Known rows, with every step that occurs
fevi -> kekig -> ruzire -> nuso -> buza: [ -6  39  20  27  -7  11  24 -54   0  40  -6 -69  -9  -4  -1  42  43   0
  13  68  -8]
kekig -> ruzire -> nuso -> buza -> mugid: [ -7  49  16   9   2 -19  31 -55   5  17 -32 -28 -31   3 -10  44  25   4
  42  47   5]
mugid -> komat -> nuso -> ruzire: [-33  14  33  18  10  54 -19 -42  22  29 -23 -33 -17  21   4  70 -38 -36
  13  39 -36]
komat -> mugid -> fevi -> kekig -> ruzire: [  2  51  12 -27 -29  16  31 -27  11  16 -30 -88   6  -8   8  63  67 -27
 -21  76  17]
komat -> nuso -> buza -> mugid -> fevi: [ 14  12   5 -23 -29  10  -1 -14  32  25 -46 -33 -35  15  -8  82  17 -15
   5  63  -3]
ruzire -> nuso -> buza -> mugid -> komat: [  0  14  11  -6   8 -10   0 -61  29  21 -47 -15 -21  24   0  39  14  -3
  39  52 -11]
fevi -> mugid -> komat -> nuso -> buza: [  3 -10  -5  31   7  19  -7 -17  11  39 -44 -10 -24  25 -11  93 -23 -17
  27  48  -6]
mugid -> fevi: [  5  15  14 -16 -10 -11  -4 -17  57  40 -74 -56 -20  10  26  64  33  -2
   2  45   2]
komat -> mugid -> fevi -> kekig: [  6  28  14 -31 -30   9   7 -24  34  30 -36 -84   8  -8   9  58  73 -26
 -25  72   5]
nuso -> buza: [ -9  -1  14  14   3 -26   9 -33  58  60 -19 -28 -13   1   2  44   1 -19
  27  38 -32]
buza -> nuso -> ruzire -> kekig -> fevi: [-78  50  40   5  39 -11  -8 -37  37  36  13 -67 -16  -5  23  40  14 -14
   1  -5  -1]
komat -> nuso -> buza: [ -9  11  16  26 -21   9 -10 -26  31  44 -19 -31 -35  -3 -14  72   6 -48
  20  40 -16]
kekig -> fevi -> mugid -> komat -> nuso -> buza: [  6   0  15  34  19   4 -12 -16  12  51 -41  -9 -53  20   8  85 -27 -39
  22  35  19]
buza -> mugid -> komat -> nuso -> ruzire -> kekig: [-45  27  12 -23  22  45 -10 -34  33   3 -13 -23 -21  43 -12  76 -35  -8
 -14  40 -41]
komat -> nuso -> ruzire -> kekig -> buza -> mugid: [-48  41  26  16  -6  36   0 -26  29  13   2  -4 -43  26 -20  77 -16 -19
 -12   7 -36]
nuso -> buza -> mugid -> fevi: [ 14  -1   4 -40  -5 -23  21 -24  62  35 -49 -26 -14  18   7  53  14  17
  10  65 -20]
kekig -> buza -> nuso: [  0  30  25  20  -5   2   4 -44  21  31 -48  -9 -25 -26  52  60  37  -6
  29 -14  -2]
nuso -> ruzire -> kekig -> fevi: [-74  40  43  22  37 -15  -4 -27  65  52  15 -44 -32  26  -1  39 -19 -28
 -10   5 -25]
mugid -> komat -> nuso -> ruzire -> kekig: [-59  29  18  12  11  50 -17 -35  34  13   0 -43 -18  41  -7  75 -39 -44
  -1  32 -32]
nuso -> ruzire -> kekig -> fevi -> mugid: [-70  27  32  35  48 -23   0 -11  52  57   5 -32 -33  29 -13  54 -22  -5
  -6   4 -15]
nuso -> buza -> mugid -> komat: [  4  -9   6 -28  23  -1  14 -43  51  31 -33  -5  -5  23  11  51 -24   5
  19  58 -45]
buza -> mugid -> fevi -> kekig -> ruzire: [ 22  25  10 -49   2  21  24 -22  20  25 -54 -61  -8   7  20  66  36  50
 -32  78 -12]
fevi -> kekig -> buza -> mugid: [ 25   5  24  -2   0  29  10 -35  30  49 -34  -6 -18  -6  26  59  24  30
 -23  36 -47]
nuso -> buza -> mugid: [ -1  -3  11 -16  14 -22  13 -33  55  50 -29  -9 -17   4  -3  46   1  12
  16  47 -39]

Rows
[-62  36  28  45  17  12 -18  -5  23  45   1 -36 -54  25 -28  83 -18 -31
 -10   8   1]
komat -> nuso -> ruzire -> kekig -> fevi -> mugid
[-37  33   6  24  34 -31 -11  -4  50  52 -28 -28 -53  26   3  75   5 -14
 -13   2  15]
ruzire -> kekig -> fevi -> mugid
[ -2  35  10 -26 -26 -14   8 -23  45  21 -58 -61  -9  -2   8  60  61 -41
   2  50  19]
komat -> mugid -> fevi
[  9  23   7 -18 -14 -28   7 -44  39  26 -62 -38 -28  17  -1  43  49   7
  30  59  13]
ruzire -> nuso -> buza -> mugid -> fevi
[  1  37  16   2   2  11  28 -53  -2  32 -11 -55 -12  -2  -8  43  40  25
   4  72 -16]
fevi -> kekig -> ruzire -> nuso -> buza -> mugid
[-66  21  26  26  54  -2  -1 -21  46  42   0 -24 -25  44  -1  57 -44 -11
  -3  15 -16]
nuso -> ruzire -> kekig -> fevi -> mugid -> komat
[ -5  14  13  10  -3  48 -28 -37  23  24 -49 -33 -31  17  14  86 -16 -44
  12  38 -13]
mugid -> komat -> nuso
[ 11  41  16 -25 -39  15  21 -35  10  11 -37 -67   9 -22  39  64  89 -23
 -13  47  26]
komat -> mugid -> fevi -> kekig -> buza -> nuso
[ 30   7  17  -2 -11  71  -1 -40   3  24 -36  -4 -24   9  28  84   1   3
 -25  47 -38]
fevi -> kekig -> buza -> mugid -> komat -> nuso
[  0  -2  -1  29  11  35 -22 -15   7  36 -63 -15 -37  18  -2 101 -14 -11
  15  37   1]
fevi -> mugid -> komat -> nuso
[-51  26  24  -4  29  23  21 -42  53  10   0   9 -12  48   9  53 -44   1
  -4  10 -56]
nuso -> ruzire -> kekig -> buza -> mugid -> komat
[ 20  42  11 -37  -8  14  16 -35   5  15 -63 -68 -20   9  11  58  60  45
 -16  77  11]
buza -> mugid -> fevi -> kekig -> ruzire -> nuso
[-53  27  43   7  28   4  -8 -43  26  48 -14 -61   2 -26  23  36  21  13
  22  15 -23]
buza -> nuso -> ruzire
[-68  48  39  31   7  18 -22 -19  37  38  12 -49 -52  22 -17  70 -14 -55
 -11   8 -10]
komat -> nuso -> ruzire -> kekig -> fevi
[-15  38  -3  -8  -6  37   2 -33  35 -12 -26  13 -45  45   9  94 -14 -27
 -13   7 -19]
ruzire -> kekig -> buza -> mugid -> komat -> nuso
[ 19  12   6 -40  -5   4  42 -26  28  31 -24 -51   1  12   9  57  19  32
 -11  88 -20]
nuso -> buza -> mugid -> fevi -> kekig -> ruzire
[ 12  38  11  -3 -26   7  28 -37  12  27 -33 -88  -6  10  11  53  57   5
   4  86  16]
mugid -> fevi -> kekig -> ruzire -> nuso -> buza
[ 16  19  10 -19 -18  -8   8 -43  29  33 -45 -57 -15  15  -1  42  61  22
   6  81   1]
ruzire -> nuso -> buza -> mugid -> fevi -> kekig
[-14  51  20  34  -7 -21  26 -55   8  26 -26 -43 -31   0  -4  43  27 -21
  49  41  10]
kekig -> ruzire -> nuso -> buza
[  7  19  28  14  -5  31   2 -43  13  45 -24 -40  -6 -27  49  59  50  14
  -7  20 -19]
fevi -> kekig -> buza -> nuso
[  1   9  14  -4 -14  11  -6 -25  27  37 -26 -15 -38   3 -19  76   3 -20
  12  46 -23]
komat -> nuso -> buza -> mugid
[-55  33  29   8  22   4  22 -33  57  24   5   4 -23  30  -1  47 -21   8
  -7   1 -53]
nuso -> ruzire -> kekig -> buza -> mugid
[-79  44  26   2  27  -2  -4 -38  40  31  12 -68   2  -5   9  43  20   3
   6   5 -19]
buza -> nuso -> ruzire -> kekig
[  5  52   8 -15 -14 -18  36 -46   9   6 -51 -45 -27  16   2  50  37   9
  34  62  25]
kekig -> ruzire -> nuso -> buza -> mugid -> fevi
[ 31  10  17  -3 -27  22  12 -20  42  42 -56 -43 -14   9  44  67  42   9
 -20  51 -11]
mugid -> fevi -> kekig -> buza
[ -2  30  25  11   9  27  16 -35  12  50 -15 -67  -5 -14  14  58  23  12
 -17  56 -27]
fevi -> kekig -> ruzire
[ 17   7  27  26  -8  27   5 -32  32  58 -28 -21 -18  -8  32  59  26   4
 -14  28 -40]
fevi -> kekig -> buza
[-63  32  29  33  13   2  18 -32  60  33  12  -9 -20  29   3  47 -18 -16
   1  -5 -46]
nuso -> ruzire -> kekig -> buza
[-20  11  27 -17  21  49 -13 -40  20  19 -35 -14 -23  23  -3  72 -35   0
   2  46 -43]
buza -> mugid -> komat -> nuso -> ruzire
